Known rows, with every step that occurs:
bepu vitam nuvad dadu timugin toson vezap fepu: [ 47  11   9   9 -13   6  30  31  10  11 -37 -17 -45  47  10 -10  -4  -8
   0 -33 -25 -32  16   6   7  39 -31 -12   1  -3 -35   2   9  15 -17  22
   0  10]
fepu kipov: [  9  18  10   5  -3  -9  17  22  -2  11 -14 -16  -7   6   3  14  11  -3
 -16   0 -12   8  11   9  11  32   4  -1  -3   0  13   1  -9  11   0   7
   1   9]
vezap dopak fepu: [ 34  14  13  -3   7 -14   9  27   4   7 -30 -12 -10  -8  10  18   2   6
  -3  -8 -19   9   9   9  25  23   3   3   1  -7  37   3   0  13  12   2
   1  12]
nuvad bepu vitam timugin toson vezap kipov: [ 23  12   8  -6 -19 -14  25  31  -2  11 -39 -14 -57  40   8  -8  17 -16
 -11 -13 -16 -20  28  10   1  15 -47  -2  13 -12   9   5  -1  12 -10  20
  -4  23]
dadu timugin bepu vitam nuvad fivugu: [ 27  30  16  -9 -27  -6  39  24   5   6 -39 -16 -41  10   3   3   6  -9
   9 -14 -30 -37  17   5  16  30 -14 -11   4  -9  -9 -11  30  28  -5  21
  -7  -9]
fivugu nuvad: [  4  18   9   2  -7  -2  12  26  -1   4 -11 -21 -20   4   5   4   9   2
 -23   5 -15   0  11  11   7  21   1  -3   2  -6  19  -1   1  12   3  14
   1   3]
vitam timugin toson: [ 17  12  10  -1  -3 -22  10  27   1   9 -11 -16 -41  31   6  12  24  -1
  -9  -6 -16  -3  11   8   9  17  -3 -11  -3 -16  11  -4 -10  12   7  19
   1  20]
timugin toson vezap dopak fepu: [ 41   7  11  -4   9 -14   4  30   9  12 -36 -17 -28  11   8   4   2  12
  -3  -6 -14  14  10  15  14  18  -8  10   0 -10  39   7  -7   7   9  11
   6  21]
nuvad bepu timugin toson dadu kipov: [ 24  16  14 -15  -4  -2   4  18   3   9 -48 -21 -26  10   2  -6  41   9
 -14  -7 -26   0  35   8   3  12  -5  -9   0 -14   5   6 -11   1   6  13
  -9  25]
vezap toson dadu timugin bepu: [ 28   8  13  -5  -3  -8  20  25   4  10 -32 -15 -32   4   6 -11  -9  14
   6  -2 -20 -14  23   7  16  35   9  -2  -5  -3   0  -8  10  36  -7   9
  -8  16]
firo bepu timugin toson dadu kipov: [ 22   5  20 -15   6 -17   8  24   8  10 -33 -20 -27  22   6  -9  43   8
 -14  -3 -17  -6  22   9   7  17   5 -13  -8  -6   2  -2 -14  11  10   4
 -10  28]
dopak fepu vezap toson dadu: [  4  -8  17  -4   6 -28  19  26   9  15 -17 -13 -49 -13   1 -11 -11   6
 -16  -6  -9   4  14   8  12  28  12   6  -3   3  13   4  -7  39  -1   2
   5  30]
firo bepu vitam: [ 30  13  16  -8 -12 -10  25  28  -3   7  -6 -14 -27  11  10   2  19  -8
 -15 -11 -12 -21   5   5  12  21 -17  -3  -1  -2  21  -5   9  27   8   8
  -7  -6]
toson dadu timugin bepu vitam nuvad fivugu: [ 16  17  21 -13 -23  -4  40  23   6   8 -53 -15 -46  14   3  -7  -1  -5
  12 -17 -29 -24  22   4  13  36   0 -15   4  -8 -20  -9  25  32 -14  16
  -5   1]
timugin bepu vitam nuvad fivugu firo: [ 34  20  17  -7 -30 -25  21  27   9   5 -40 -17 -57  13   0  -4  14 -11
   3  -8 -27 -13  11   4   7  23 -11 -12   0  -9  13 -11  26  29  -2  16
  -3 -18]
timugin bepu vitam nuvad: [ 24  16  13   3 -32 -16  29  26   7   6 -19 -14 -39  20   4 -13   9 -14
   3 -13 -26 -16   9   6  13  30 -12  -4   4  -8  10  -5  15  27  -5  14
  -5  -8]
bepu vitam timugin: [  8  17  10  -6 -22 -12  25  29  -3   6 -15 -11 -34  27   9   8  15 -16
  -8 -15 -17  -5  16   5  12  25 -13 -18   8  -9   9  -2  10  29  -1  13
  -4   9]
toson vezap dopak: [ 16  10  11  -1   0   1  17  28  -1   8 -26 -14 -10  13   6   7   0   5
  -1  -3 -12  11  15  10  12  28   2   6   4  -1  43   3   9   4  -2  11
   4  20]
fivugu nuvad bepu: [ 15  24   9   3 -12   5  16  24  -6   2 -19 -21 -24 -10   2  -2  15   1
 -27   3 -19  -2  16   9   3  11 -20   2   4 -11  20   3   2   5   2  19
   1   1]
firo bepu: [ 21  13  17   1   4 -14  19  26  -3   6  -1 -13 -16   4   7   3  17   3
 -15  -1  -9 -14   2   5  14  20  -5   1  -5  -4  28  -7  -6  12   9   4
  -3   4]
dadu toson: [ 13  17  11   6   4 -25  13  25  -6  12 -14 -15   5  11   6  -1   9  12
 -12  -6 -17  -5  15   7  12  27  -2   1  -5  -3   9   0   2  22  11   8
  -4   6]
nuvad fivugu: [  7  22  16  -8  -4  -7  17  20  -3   7 -21 -14 -11   4   1  18  14   1
 -11  -4 -15  -6  12   6  12  17   6  -5   0  -8  19  -6   5   9  10  11
   3   2]
vitam nuvad dadu: [ 16  15  12  20  -2 -15  19  27   0   9 -17 -11  -9  18   3   5   7 -11
  -6 -18 -21  -3   3   3  12  29  -1  -1  -1  -7   4   0  -1  -1  -8  10
  -1   7]
fivugu nuvad dadu timugin toson vezap fepu: [ 36  16   5   6   2  18  15  30   4  10 -39 -26 -37  30   9  -2   1   7
 -18 -12 -19 -19  20  11   0  22 -27 -10  -4  -9 -32   1   2   7 -13  26
   3  15]
toson dadu kipov: [  2  10  14  -8  -2 -11  14  21   6   8 -28 -14 -17   7   8  -5  11  18
 -14  -1 -17  17  20   7  12  36  15 -10  -5  -2   0   3  -5  14  -3   5
  -5  30]
dadu timugin: [  7  28  10  -1   1   3  21  24  -6   5 -12 -18 -18   6   9  13   3   8
  -5  -3 -19 -13  15   7  18  38   3  -6   1  -4  10  -5   2  13   7  12
  -3   8]
fivugu firo: [ 14  18  11  -4  -3 -19   0  27  -2   4  -9 -20 -33   6   7   8  11   7
  -9   0 -16  10  10   5   9  31   6  -8  -4  -4  23  -5   3  18   7   7
   0   0]
fepu dopak: [  2  16   9   1   3   1  11  24  -1   8 -10 -13 -15  13   3  -4  19  -2
 -10  -6 -19   4  12  12  14  31   3   1  -4  -2  33   3   0   2   7   9
   1   2]
fivugu firo bepu timugin toson: [ 33   9  17 -11   1 -22  -9  31   0   6 -15 -24 -46  17   5   2  40  -2
  -9   0 -17 -16  10   7   4  13  -6  -9  -7  -9  22  -9  -6  15  20   7
  -6  -3]
dopak fepu kipov: [ 17  17  13   5   5 -18  14  23   8  11 -20 -14 -15  -7   6   9   2  -1
 -19  -1 -12   8   9  11  18  28  -5  -1  -3  -3  14   5 -15  21   5  -3
   3  11]
vitam bepu timugin toson dadu kipov: [ 21   3  15 -15  -6  -5   6  19   9  12 -42 -17 -17  32   1  -8  41   8
  -7 -15 -21   6  26   6   7  21  -3 -18  -1 -15  -3   2  -9  10   6  22
 -10  22]
bepu timugin toson vezap dopak fepu: [ 31   7  13 -11   9  -8   2  30   8  11 -44 -19 -23  17   5   0   7   1
   3 -11 -18   5  18  15  13  10  -9   4   8 -12  42   6  -4  11  12   7
   4  17]
toson vezap fepu dopak: [  5   8  12   4   4  13  18  25  10  10 -18 -13 -32  27   4 -31  -2   2
  -6 -11 -16  -3  20  10  10  36 -19  -6  -3   5  20   7   1  15  -4   8
   7  11]
toson dadu timugin bepu vitam: [ 22  20  14 -20 -22   1  28  24   0  10 -44 -17 -34  12  11  -5   2   1
   4 -12 -27 -15  26   6  12  36  -4 -10   2  -9 -11  -7  18  34  -9  11
 -10   3]

Rows:
[ 15  12  14  -3 -11   0  13  21  -1   8 -19 -12  -1  18  -1  -4  24  -8
  -1 -17 -20  -8  14   3  14  16 -14 -13   9 -10  18  -5   4  15   9  16
  -5  -2] -> vitam bepu timugin
[ 25  21  11 -10 -28  -9  22  25   2   8 -25 -16 -25  13   7   2  16  -8
  -5  -7 -24 -13  15   8  11  18 -16  -4   3 -11  14  -8  18  27   2  13
  -9  -9] -> timugin bepu vitam
[ 26  -2  17 -12 -10  -7   6  21   0  13 -38 -15 -19  34  -2  -5  31   1
   1 -21 -20   2  22   6   5  14  -5 -14   4 -16   3  -4 -13  11   5  22
  -4   9] -> vitam bepu timugin toson dadu
[ 49  11   9  12  16 -12  16  33  11  14 -48 -16 -33  16   8   7  -8   3
   8 -21 -22  -5   7  10  18  31 -10   7  -2 -10   2   9   0  -1  -6  14
   3  24] -> vitam nuvad dadu timugin toson vezap dopak fepu
[ 24   8  12   0   9  -9  13  29   6   8 -31 -12 -20  -1   7   1  -9   8
  -3  -4 -11  12  10  11  19  23  -9   7   4  -5  39   7   5  16   3   2
   7  19] -> toson vezap dopak fepu
[ 25  16  21  -7   0 -24   8  26   1   5 -20 -17 -37  -3   2   9  22   6
 -16   4 -10 -11   5   3   9  16  -4  -7  -8  -5  24 -12   6  17  12   6
  -1  -6] -> nuvad fivugu firo bepu
[ 11  19  16 -11  -4  -1  22  23   1  11 -39 -18 -30   4   7  -9  -3  11
   3  -5 -23  -5  24   7  16  35   6  -7  -3  -9  -4  -7   5  25  -6   7
  -6  13] -> toson dadu timugin bepu
[ 25  13   9 -10 -19 -16  19  30  -1   8 -16 -16 -50  38  10  13  26 -11
 -10 -14 -20  -8  14   8   8  19 -14 -13   3 -15   7  -3   3  23   6  21
  -4  11] -> bepu vitam timugin toson
[ 23  17  15   7 -11  -8  12  23  -1   5 -20 -19 -35  14  -1  -4  29 -10
  -3 -13 -27 -20  18   7   6  13 -15  -2   5 -14  17   2  -7  -4  10  16
  -1   3] -> vitam nuvad bepu timugin toson
[ 26  18  18  -7 -30 -14  32  23   8   7 -33 -13 -35  15   0  -6  10 -14
   4 -12 -27 -26  11   5  11  19 -11  -8   5 -10   6  -9  26  22  -3  18
  -3  -9] -> timugin bepu vitam nuvad fivugu
[ 36  32   5  -8 -18   1  26  27  -1  11 -42 -17 -18  12  10  10  14 -12
  -1 -18 -28 -25  19   6  14  21 -19  -6   2 -16 -12  -9  23  21 -10  17
 -15  -8] -> nuvad dadu timugin bepu vitam
[ 29  13   7 -15 -23  -5  23  27   6   7 -50 -21 -67  21   8  -6  37  -1
 -30  -7 -24   2  33  10  -4  13 -24 -17   4 -17 -12   8   2  19  -9  27
  -7  27] -> fivugu nuvad bepu vitam timugin toson dadu kipov
[ 32   6  18 -19 -12 -27  16  35   3  10 -33 -18 -77  34   5   1  26  -9
 -13  -6  -7 -19  13   7  -4  10 -30 -15  -5 -11  18  -8  13  35   1  21
   3   5] -> nuvad fivugu firo bepu vitam timugin toson vezap
[  4   3   9  -2  -4 -18  23  28   3  10   3 -14 -31   0   2   4   7  -2
 -17  -1 -10 -11  13   7   8  25  16  10  -3   5  24  -1   4  24   1  14
   0  19] -> fepu vezap toson
[ 41  20   7   6 -11  -5  25  30   0  10 -29 -18 -31  33  10  14  16 -14
  -1 -28 -27 -24   8   6  11  32 -12  -7  -1 -10 -21  -2   9   8  -6  22
  -8   0] -> bepu vitam nuvad dadu timugin toson
[ 37   1  15 -18 -11 -36  12  32  10   9 -36 -17 -82  29  12  -7  40   3
 -16  -5 -16   7  19   6   2  31  -9 -25 -14  -9  -5  -2  -1  36  -1  12
 -12  27] -> fivugu firo bepu vitam timugin toson dadu kipov
[ 27  14   9  -3  15  21  14  26   9  12 -28 -20 -47  34   8 -19   5   9
  -2 -12 -22 -21  24  12  10  41 -20  -9  -8   0  -5   4  -5  12   0  18
   5  16] -> dadu timugin toson vezap fepu dopak
[ 28  13  11 -18 -20 -14  22  24   5  10 -46 -15 -57  24   8  -2  35   0
 -19 -13 -23   1  33   7   2  21 -21 -16   0 -17  -2   8   0  18  -5  21
  -9  31] -> nuvad bepu vitam timugin toson dadu kipov
[ 33  15   6   5 -10  -2  27  31   0  13 -34 -18 -34  41   8  -1   4 -12
   0 -27 -21 -22  11   8   4  34 -23  -2   3  -9 -13   3  10  14 -13  25
  -2   8] -> bepu vitam nuvad dadu timugin toson vezap
[ 11  20  15  10 -13  -1  20  22  -4   3 -19 -15 -22   3  -2 -10  15 -11
  -1 -15 -25 -17  19   3  11  19 -15  -5  10  -9  17   2  -2   5   5   8
  -2  -1] -> vitam nuvad bepu timugin
[ 16   8   9  -9 -17 -15  20  31   3  11 -22 -15 -55  45   9  -2  14 -11
  -8 -13 -12  -5  18  11   2  17 -26  -9   6 -12  15   2   9  27  -2  23
   3  18] -> bepu vitam timugin toson vezap
[  0  -1  12  -9   0 -22  24  24  12  14 -18 -15 -38   0   2  -9  13  11
 -22   1  -9   8  23   6   7  37  28   2  -6   7   7   4   1  25  -8  15
  -3  42] -> fepu vezap toson dadu kipov
[ 26  24  10  -6 -24   4  22  22  -7   5 -21 -14 -22  -2   7   5  17  -9
 -15 -12 -22 -13  19   5   8  18 -27  -2   9  -9  19   1  10  13   4  15
  -6  -7] -> nuvad bepu vitam
[ 18  16  13  -7  -3  -6   1  25   0   8 -18 -21 -16  26   4  10  28  -5
  -4  -9 -22  -9  18  11   8  12   0  -6   3 -13  16  -5  -6   5  17  14
  -3   4] -> bepu timugin toson
[ 36   4  14  -1 -21 -10  34  28   9   9 -33 -12 -54  15   7 -18 -10  -3
  13 -17 -26 -24  19   5  16  47   2  -7   0   2  -9  -5  19  45 -15  10
 -10  10] -> vezap toson dadu timugin bepu vitam nuvad
[ 21  -5  14   0  -1 -15   9  25   3   8 -16 -10 -22   6   5  -5  -4   8
  -6  -5 -11   8  14   6  11  32  15  -1  -4   3  24  -1  -4  25  -3   2
  -1  19] -> vezap toson dadu
[ 17  17  23 -15   2 -15   6  27  -2   4 -27 -20 -32   1  -1   5  30  -5
  -9   1 -15 -18  13   3   7  10  -3 -15  -1  -7  23 -13  10  18  16   1
  -4 -10] -> nuvad fivugu firo bepu timugin
[ 40  16  12   3   8 -14  16  26   7  10 -34 -12  -9 -11   6  23   4  -2
  -9  -1 -17  15  10  11  23  31   6   6  -1  -2  29   6  -7  12   6  -2
   2  16] -> vezap dopak fepu kipov
[ 23  11  23   6  -1 -32  17  28   4   3 -16 -15 -50   2  -1  -2  15  -1
  -8  -1 -11 -14  -2   2   9  26   2  -8  -8  -1  21 -10   3  19   6   5
   2  -5] -> vitam nuvad fivugu firo bepu
[ -2   2  11  -7   6  -7  30  27   1  13 -17 -18 -41  -3   4   0  -5   7
  -9  -7 -11 -14  24   5  11  43  27   3  -3   8  -2  -1   3  29  -8  15
   0  32] -> fepu vezap toson dadu timugin
[ 14  10  13   8   6 -12  19  25   4  14 -22 -16  -7  28   6 -26 -13  16
  -9 -10 -13 -11  24   6  10  31 -26  -6  -4   5  -6   3   2  30   1   5
   5  16] -> dadu toson vezap fepu
[ 17   2  12  -4   3 -18  11  23  10   9 -22 -12 -17   4   7  -9   8  16
 -14   1 -12   8  18   7  12  39  20  -7  -8   3   9   4  -3  26  -5   4
  -7  35] -> vezap toson dadu kipov
[ 11   5   8  -9 -13 -20  24  34   2  12 -33 -15 -50  55  11  -3   8 -17
  -6 -10 -15 -13  21  12   4  25 -29  -8  10  -7  10   1   3  17 -12  16
  -4  28] -> bepu vitam timugin toson vezap kipov
[ 21  10  10   4   8 -14  17  29  -2  14 -30 -15   6  16   5  -3  -2  14
  -4  -6 -13   5  21   9  12  27  -1  11   0   1  27   5  16  16   4   9
   2  18] -> dadu toson vezap dopak
[ 25  17  20 -14 -24 -14  29  26   9   7 -58 -19 -69   7   3  -7   1  -1
  11 -14 -31 -16  23   2   9  41  -1 -19  -1  -8 -13 -10  27  39 -11  14
  -5  -8] -> toson dadu timugin bepu vitam nuvad fivugu firo
[ 16  19  14  16 -12  -7  22  22  -4   3 -12 -12 -25  -2   1  -5   8  -3
  -9 -10 -20  -7  12   3  12  27 -14   4   3  -5  18   3  -4   0  -1  14
   2   5] -> vitam nuvad bepu
[ 24  -3  29  -7   1 -26   3  28   8   8 -40 -20 -62  21  -3  -8  30  -3
   0  -9 -19 -13  12   5   2  19   9 -16  -7  -6   9  -9  -7  18   8   5
   1   3] -> vitam nuvad fivugu firo bepu timugin toson dadu
[ 17  12  25   1  -1 -23  13  28   3   3 -23 -17 -47   7  -4  -2  23 -10
  -1  -4 -18 -22   7   2  10  22  -1 -14  -1  -3  17 -10   6  19  11  -1
  -1  -7] -> vitam nuvad fivugu firo bepu timugin
[ 36  17   8   2   4  12  14  28   3  14 -38 -20 -26  35  10  -2   0   7
  -8 -20 -19 -21  18   7   7  26 -26 -10  -6  -7 -26   0  -4   6  -9  18
   1  20] -> nuvad dadu timugin toson vezap fepu
